Known rows, with every step that occurs:
geza/muvufo: [-10  -9  12   3   1   3  -4  -7 -13   4   2  -1   0  13   1   4   4   5
  10  -7   7   5   1  -5   5  -3  -4  -3   5   1  -6   5   7  -1   6   6
   1   9   8  -4  11   5   0   5 -11   4   0  -2]
folo/bazal/bagu/poze: [-18  -9  11  -4  11   3   6   8   6  20   8  -6   2  16  -1  19   4   7
   3  -3   8  -5   2   3  17   0 -13  -1  24  -1  -6  13 -15   1   0   4
  -7   2  10  -4  -3   1   9   1 -14  12   1  -5]
folo/bazal/bagu/poze/geza: [-21 -12  11   7  11  -4  -2   8  12  14  10  -5   2  15  -4  29   3  11
  16  -9   6  -9   6  15  19  -3 -11  -2  18   1  -9  13 -13   8  -2   5
 -10   1  16  -2  -9   6  10  -4 -14   5   1 -10]
bagu/poze/muvufo/geza/folo/bazal: [ -2 -24  18  14   3   0  -3 -17 -10  12  -5  -1  -2  14   1  24  13  13
  -3 -13   2 -12 -15   6  19 -14  -4 -14   3   4 -22  14   3  22  -3  19
 -21  -2   4  -8  -4  -3  13  -1 -18  22   4  -3]
bazal/geza/folo: [-11   0  10  14  -2  -8   0   0 -19  -7   0  -1  -1  -5  -6  15   9  -8
   0  -8   4   0  -4   4  -3  10  -6  10   9   1   2   0  18   8 -12  22
  -5   4  11 -18  -7   2  -2   2  -6   6  -2  -2]
bazal/geza/bagu/poze/muvufo: [-10 -15  -2   6   3 -19   2   9 -22   2   9  -1  -7   2 -15  31   8   5
  19 -15  -8   9 -12   4   8  -1 -12   3  13  -1  -6   1   4   2   0   2
  -5  -1  12 -31  -1  10   5 -10 -15  10   2 -24]
bagu/poze/geza/bazal/folo: [-17  -7  10   6  18 -15  -2  14 -11  -4  -5  -2  -4   0 -15  44  -1  20
  24 -15   2  -8   0  12  20 -12 -16   3   4   1   8  13  -4  19   3   9
   3   0   6 -15   1   2  14   0 -20   1   1 -23]
bagu/geza/folo/bazal: [-13 -12  20  19   3   1  -8 -12 -11   6  -3  -3   5   8   1   9  14  -8
   3 -11   8   5 -10   7   7 -10  -5   2   7   5 -12  13   2  16  -6  30
  -8   7   4 -12  11  -4  -8   0  -4  17   8  13]
bagu/poze/geza: [-15  -6  11  14  -1  -4  -2   3  -6  -7   5  -3  -1   8  -4  23   5   9
  20 -13   0  -6   5  13  17 -13  -7  -6   5   1  -5   9   4  18   3   5
 -10   6  11  -7 -12  -3   5  -1 -20  -2   5 -11]
bazal/folo: [-14   1  16   0   1  -5  -4  11  -8  -7  -3  -3  -5  -7  -7  17  -1  12
   2 -11   9  -2  -4  -1   4   4  -8  -1  19   6   9   2  -1  -5  -6  11
   5   9   4  -7   0   1   3   1 -12   7  -3   2]
muvufo/geza/bagu/poze/vesut: [ -7 -19   7   9 -10  -4   2  -5 -13   2  -4  -6  -7   8 -10  14   8  -5
  17  -8   1 -11  -1  -9   8 -10 -14   4   2  -4 -23 -13   8  21  14  -4
 -13  -1  13 -34   8   3   9  13 -20   7   8 -11]
bagu/geza/bazal/folo: [-19  -9  12   1  16 -14  -1  15 -17  -2 -13  -1  -1  -4 -10  26   2  10
  14 -14   4   6  -9  -3   6  -6 -20  10   6   5  17   9 -10   9   4  15
   8   3   1 -23  17   1   1   4 -14  13   3  -9]
poze/geza: [-14  -4  14  19  -3  -8  -5  -4  -3 -12   2  -4  -3   4  -4   6   2   2
  15 -19   4  -7   9  13  10  -2  -9  -1   2   3  -3   3   4  11  -2   5
  -3   6  12  -2  -9  -4  -3   0 -13  -3  -1   2]
muvufo/bagu/poze/vesut: [-18  -6   2   6  -6   9  11   5 -18   3   2  -4   0   4  -4  28  -1   1
  18  -8  -2  -2  -3   1   9 -18 -14   6  12   1 -20   0   4  11  14   3
  -4  -1  11 -13   6   3   9   2 -26  -6  17 -22]
bazal/geza/muvufo/poze: [-17 -14   3  -2  -3  -6  -7   2 -10  14   6   3 -12   8 -10  21   8   9
   2 -20   2   7  -3  12  14   6 -20  -1   8   6   3   2   9   5   3  16
   9   7  20 -22   2   8   0  10 -18  11  -5  -2]
bazal/bagu/geza: [-23  -4  10   8   8  -8   5   6  -4   3   0   1   7   2   3  13  -1   0
  10  -3   4   4  -3   2   4  -2 -15   6  14   2   4   8 -12   1   1   9
  -3   7   8 -11  -3   1  -5   3 -13  13   2  -4]
folo/bazal/geza/bagu/poze/vesut: [-16 -20   0  -1  -9  -5  -3   8 -17  20   9  -8  -6  10 -19  27  14  -9
  18 -18   2   3  -5   6  15   0 -15   9  18   0 -20  -8   4   7   5   2
  -2  -1  23 -33  12   8  10  -2  -9   7   4 -12]
folo/bazal: [-10  -9  22   1  -3   2  -5  -3   0   4   0 -10  -4  12  -3  -5   8  -2
   0 -12  12   1   8   3  15   0  -6  -4  13   5  -6  10  -3   1  -2   4
   1   6  10   2   8  -5   0   0  -5   5   0  12]
geza/muvufo/poze: [-14 -11  11   1  -7  -1  -6  -9  -7   7   5   4 -11  13   2  10   3   9
   4 -11   1   4  -3   7  14  -3 -11  -9   5   2  -5   3   9   6   3  12
   3   8   9  -9   2   4  -2  13 -19   6  -2   1]
folo/bazal/geza/bagu/poze: [-14 -12   7   0  -1  -6  -2  11 -15  14   9  -8  -8  15 -15  26  21  -3
  15 -13   4  -3   3   7  13   4 -14  11  19   1  -9   4   0   7   3   7
  -4   1  17 -34   6   6   8  -4  -6   9   1  -2]
poze/geza/muvufo: [-13 -12  13  13   0  -4  -9  -8 -11  -5   3   0  -5  14  -2  15  -1   8
  21 -18   4   0   2   7   8  -9  -6  -8  -2   0  -9   5   7   7   2   8
  -1   9  12  -1  -1   4  -1  -2 -13  -3  -1  -7]
geza/bagu/poze: [ -7  -3  10   7   5  -5   2   1 -14  -6   5  -7  -3   6  -5  12   8  -2
  17  -4   0   0   1  -5   9  -4  -7   7  11  -6  -5  -1   4   9   5   1
 -10   6   7 -27   5   2   2   4  -9   1   5  -8]
muvufo/poze: [-14  -3  15   2  -5  -6  -3  -3   1  -2   3  -1 -10   3  -3  -2   2   5
  -4 -11   2  -3   5   7  16   4 -17  -5  10   5   1   3   7  10  -2   8
  -2   8   9  -8  -5  -7  -3  13 -18   4  -1   6]
poze/muvufo: [-10 -12  12   8   1  -9   0  -5  -9  -8  -1  -2  -2   1   0   0  -7  11
   7 -15   0   6  -9  -2   6  -2  -5  -7   7   4  -7   5   1  -4  -4   2
  -4   2   2   4  -2  -1  -2  -4 -14   6  -2  -9]
bagu/poze/geza/muvufo: [-14 -11   7  12   2  -1  -4  -2  -9  -1   7   1  -2  20  -3  29   6  14
  27 -16  -3  -1  -2  10  18 -21  -4 -11   0  -1  -8  10   4  15   8   8
  -4   7  10 -12  -2   7   6  -1 -21  -1   4 -14]
vesut/poze: [ -8  -5   6   8  -5  -6  -5  -6   4 -10   3  -1 -16  -1   3  -9  -1   3
   9 -14   6   6   4   2  10   2  -8   6   9  -1   7   2   6   7   4   4
  -2  14   4  -5  -4 -17  -1  10 -22   4   5   1]
vesut/poze/muvufo/geza/bazal/bagu: [ -9 -23   2   2  18 -21   2  -1  -2   6 -10   1 -17   1   2   9 -13  18
  14 -16   5  -8  -1  -5  12   4 -18   7  -5   1  -1   2  -6  10   5  -1
  -6   0   4  -8  -8 -16  14   8 -30  18  -6 -20]

Rows:
[ -2 -26   6   8   9 -13  -3  -7  -4  -4 -12   2 -20   2   0   3  -6  16
  15 -23   6  -3  -1  -1  17  -4 -15   2 -11   4  -2   5   3  16  11   0
  -5   2   2  -9  -4 -19  11  11 -28  12  -1 -14] -> vesut/poze/muvufo/geza/bazal
[-11 -11  12  19  -8 -15  -7  -1  -6  -8   5  -2 -13   4  -9   7   0  -6
  18 -22   0  -8   9  11  13   3 -19   0   1  -2  -8 -11  10  17  -9   7
  -5  11  14 -24  -6  -5  -3   6 -10   3  -5   3] -> muvufo/poze/geza/bagu
[-11  -4  11  28   1  -6  -2  -5  -8  -9   4   0   5   3  -2  25   8   3
  15  -6  -5  -9   1  12  12 -14  -2  -4   2  -2 -10   9  15  23  -8  18
 -19   5   6 -16  -9  -3   3   1 -18   0   6 -12] -> bagu/poze/geza/folo
[-12 -11   4   9  10 -15 -14   8  -5 -11  -1   1 -18  -8  -9  28  -9  16
  23 -26   7  -7   1  14  16   0 -14   8   0   3  15   3   1  15   0  10
   6  11   4 -12  -5 -11   9   4 -26   1  -1 -13] -> vesut/poze/geza/bazal/folo
[-12 -11  20  -1  11 -12  -3   8 -12  -3 -18  -3  -7  -1  -9  19   4  12
   4 -15  12 -13   4  -6  10   5 -17   5   1   5   8   8  -2  10   5   5
   3   0   6 -21   4  -2  14   8 -12  15  -4  -6] -> muvufo/geza/bazal/folo
[-18  -9   8  20   0   1   0  -2 -22  -1   3   0  -8  14  -3  25  -1   7
  25 -20   3  -8   5  13   9 -12  -8   2  -3   2 -20   2   4  10   8  12
   2   7  16  -5  -1  10   3  -6 -17  -8   3 -12] -> poze/geza/muvufo/bagu
[-10  -9   7   8   7  -6   5  -3  -8  -2   2   0   0   7  -1  17   0  14
  13 -12  -4   6 -10   3  14 -15  -6  -9   9   3  -7  11   0   3   2  -2
  -8  -1   2  -2  -3   0   3  -5 -22   5   5 -18] -> bagu/poze/muvufo
[-10 -14   9  25  -4  -6 -17 -13   2  -1   8  -2 -13   6   1   8   4  -4
  14 -21   6  -6   0  21  18  -3   1  -3   4   0 -11   4  12  21  -9  24
 -15  12  13  -4  -6 -16   2   2 -18   4   3   6] -> vesut/poze/geza/folo/bazal
[-10 -11   2   6  -6  -2   2   1 -13  -1   6  -4  -3   2 -10  16   2  -4
  23  -6  -2   1  -4  -4   7 -11 -13   4  12  -8 -18 -10   8  13   5  -4
  -6   2  10 -26   8   4   4   9 -17   0  10 -16] -> geza/bagu/poze/vesut
[-20 -22   1   7 -11   0  -9  -9  -9  15   4   7  -4   7  -2  14   1   2
  11 -19  -6  12 -16   8  18 -17 -20 -10   7   4 -16  -4   5  15  10  15
   9   6  13 -15  16   9  -6  12 -25  12   8  -7] -> bagu/geza/muvufo/poze/vesut
[-21  -5   5   8  15 -11   3  19 -23  -2  -4  -3  -6   1 -13  56  -1  20
  30 -20   0 -10   6  10  17 -13 -17   8   8   3  -3  13  -5  22   7   9
   1  -1   6 -23   3   6  18  -7 -26  -3   8 -28] -> muvufo/bagu/poze/geza/bazal/folo
[ -8 -11  20   5   7  -9   2  -1 -14  -3 -17  -7  -6   7  -2  -1   6   6
   6 -12  10 -13  11  -4   9   2 -15   5 -10   2  -4   4   3  14  11   3
   0  -4   3 -12   6  -8   5  13 -13  10  -3  -2] -> muvufo/geza/bazal
[ -7  -9  20  12   0   2  -7 -14  -9   5   1  -6   0   6   1   2  10  -9
  -6  -8   7  -3   0   5   6   2  -3  -3   9   1 -15   4   9  12 -12  24
 -10   6   9  -5   4  -9   0   3  -3   6   2   8] -> geza/folo/bazal
[-17  -6  11  18   8  -6   4  -4 -11   1  -1   4  12  -5   7  15   1  -3
   7   6   1   1 -10  -1  -6  -5 -12   8  12  -3  -7   6  -1   9  -8  24
 -13  10   6 -17  -6   1  -7   4  -8  16   2  -6] -> bazal/bagu/geza/folo
[ -1 -23  22  20  -1  -3  -9 -19 -14   6  -7  -3  -3   9   2   3   7   4
  -4 -16   6 -11 -10   4   9  -2  -1 -12   2   6 -26   8   5  15  -9  20
 -16   0   8  -6  -1  -9   5  -1  -9  20  -3   6] -> poze/muvufo/geza/folo/bazal
[-16  -6  11  -4  16 -12  10  12  -4   1  -6  -8   0  -1  -2   6  -7   4
  12   0   8  -3  10  -9   3   9 -17  13   6  -2   4   2  -6  -1  -2   2
   0   1   5  -6   4  -3   5  10  -7   5  -6 -18] -> geza/bazal/bagu
[-13  -5   8   6  -5 -12  -3   8 -19  -5   5  -5  -8   2 -13  12   9  -8
  15 -12   4   1   6   0   0  13 -17  16  11  -1  -1  -9   9   0  -2   3
  -1  11  16 -31   1   4  -3   1  -2   6  -2  -2] -> bazal/geza/bagu
[-19  -5  11  13   0   1   7   5 -18  -3  -5  -1   4   4   3  15   1  -2
  17 -13   2  -1   1   4   3 -14 -13  12   7   4  -7   8  -5  11  12  13
   1   7   9 -14   5   2  -3  -3 -15   3  12  -2] -> muvufo/bagu/geza
[ -7 -13   1   9  -1 -10  -7  -5  -1  -9   5   2 -16  -3   2  -2  -9  12
  14 -22   0   9  -9   4  12  -1  -2  -5   5   4  -1   5   3   7  -1   2
  -3  10   4   2  -7 -13   0   3 -27   8   3  -6] -> vesut/poze/muvufo
[-22  -4  11   6  17  -7   6  18 -27  -1 -13  -2   1  -2  -7  38   0   7
  21 -15   7  -4  -7  -1   4 -10 -20  15  10   6   5  13 -10  13  10  17
  13   3   1 -28  21   5   5  -3 -17  11  10 -13] -> muvufo/bagu/geza/bazal/folo
[ -7 -19  15  11  -1 -10  -2 -12  -9  -6 -10  -2  -6   6  -2  -3   1  12
   4 -20   4  -6  -4   0   6  -4  -8  -9  -1   7 -11   4   3   4   6   3
  -7  -1   7  -3 -10  -5   5   1 -17  15  -3   0] -> poze/muvufo/geza
[ -9 -13   1  13  -6  -6 -12 -12  -1  -4   9   5 -19  10   2   9  -4  10
  26 -27   3   2   1  10  15 -10  -3  -5  -4   0  -5   4   8  16   7   8
   1  14   8  -5  -4  -8   0   5 -25  -1   0  -5] -> vesut/poze/geza/muvufo
[-16 -10  12  27   1   6  -1  -4 -14   5   5  -5  -2  14  -2  40  12   2
  19 -15   3 -14   2  20  13 -16  -5   2   7   2 -29  10   6  29  -5  24
 -13   1  14 -16  -2  -1  11  -5 -16  -3  11  -8] -> muvufo/bagu/poze/geza/folo/bazal
[-19 -16  15  18   2  -9  -9  -4   5  13  11   0  -5   6  -3  22  -1   0
   1 -13   1 -16   1  20  17  11 -17  -6  11   1 -17   3   1  19 -22  26
 -15   6  18  -3 -15  -4   2   7  -7   9 -10   4] -> muvufo/poze/geza/folo/bazal/bagu
[ -5 -17  11  12   4  -6   2  -7  -7   1  -8   0  -6  10  -1  17   5  19
   6 -14  -1  -7  -4   0  14 -16  -7 -10   4   5  -9  11  -1  12   7   1
 -12  -4   6 -10  -9  -1  10   0 -26  13   4  -9] -> bagu/poze/muvufo/geza
[-15  -1   8  30   2  -1   4  -3 -19  -8   4   2   1   2  -3  39   4   2
  21 -11  -2 -16   0  13   5 -17  -5   3   3  -4 -19   7  10  30  -3  22
 -16   6  10 -16  -6   0   6  -3 -21  -5  11 -17] -> muvufo/bagu/poze/geza/folo
[-10  -6  12  21  -4 -15  -5   0 -13 -14   4  -6  -7   5  -8   3   2  -7
  25 -15   3  -9  10   5   3   1  -9   5  -2  -5  -9  -9   7   9  -4   1
 -11  11  14 -20  -4   0  -3  -1  -6  -2  -2  -4] -> poze/geza/bagu
[-15 -12  15  23   5  -9  -5  -5   0   8   9  -6   2   6  -1  19  -2  -1
   8  -9   7 -15   3  15   5   8  -7  -1  12  -1 -19   4  -2  10 -19  24
 -14   8  15   0 -11  -1   4  -3  -3   8  -6  -2] -> poze/geza/folo/bazal/bagu
[-13  -7  16  24   1  -3  -3  -8 -16  -9  -5   1   7  -3   3   5   9  -8
   5  -5  -2   8 -11   5   0 -10  -4   1   5   0  -2   8   9  18  -6  26
 -11   8   2 -18   4  -2 -11   2 -11  10   6   1] -> bagu/geza/folo
[-17   0   7   6   3   5  10   8 -16   0  -2  -4  -1   9  -2  27   3   6
  17  -7   3  -2   5   4  10 -15 -11   7  14   2  -8  11   0  12  13   5
  -6   6   8 -15   1  -1   8  -1 -22  -2  12 -14] -> muvufo/bagu/poze
[-16 -10  -3   5  -5  13   7   1 -21  16   4   1  -2  14  -3  36   1   7
  23 -11  -3   4  -7  -3  13 -24  -8   4  12   0 -29  -1   4  12  17   5
   0   0  14 -11  15  11  10   2 -26  -1  15 -24] -> geza/muvufo/bagu/poze/vesut
[-16  -7  15  14  -7 -12  -9  -4  -1  -6   4   0 -13   3  -7   6  -1   6
   6 -18  -1  -8   8  18  17   0 -15 -10   1   5  -2   3   8  18  -5   9
  -1  10  13  -6 -14  -6  -3   9 -16   0  -4   1] -> muvufo/poze/geza
[-12 -17   8   6  11  -9   9  -1  -1  10  -3  -2  -1   7   1  21   1  20
   7  -6   2 -12  -9  -3  10  -7 -12  -6  11   4 -10   9 -11   8   7  -4
 -14  -3   9  -7 -13   5  16   3 -23  18  -2 -16] -> bazal/bagu/poze/muvufo/geza
[ -4 -14   2  13   4 -10   3  -2 -17  -4   7  -3  -4   6  -8  14   2   6
  21  -8  -5   6 -11  -3   7 -12  -8  -2  11  -3 -14   0   2   6   0  -2
 -10   3   4 -21  -2   1   3  -4 -16   9   3 -20] -> geza/bagu/poze/muvufo
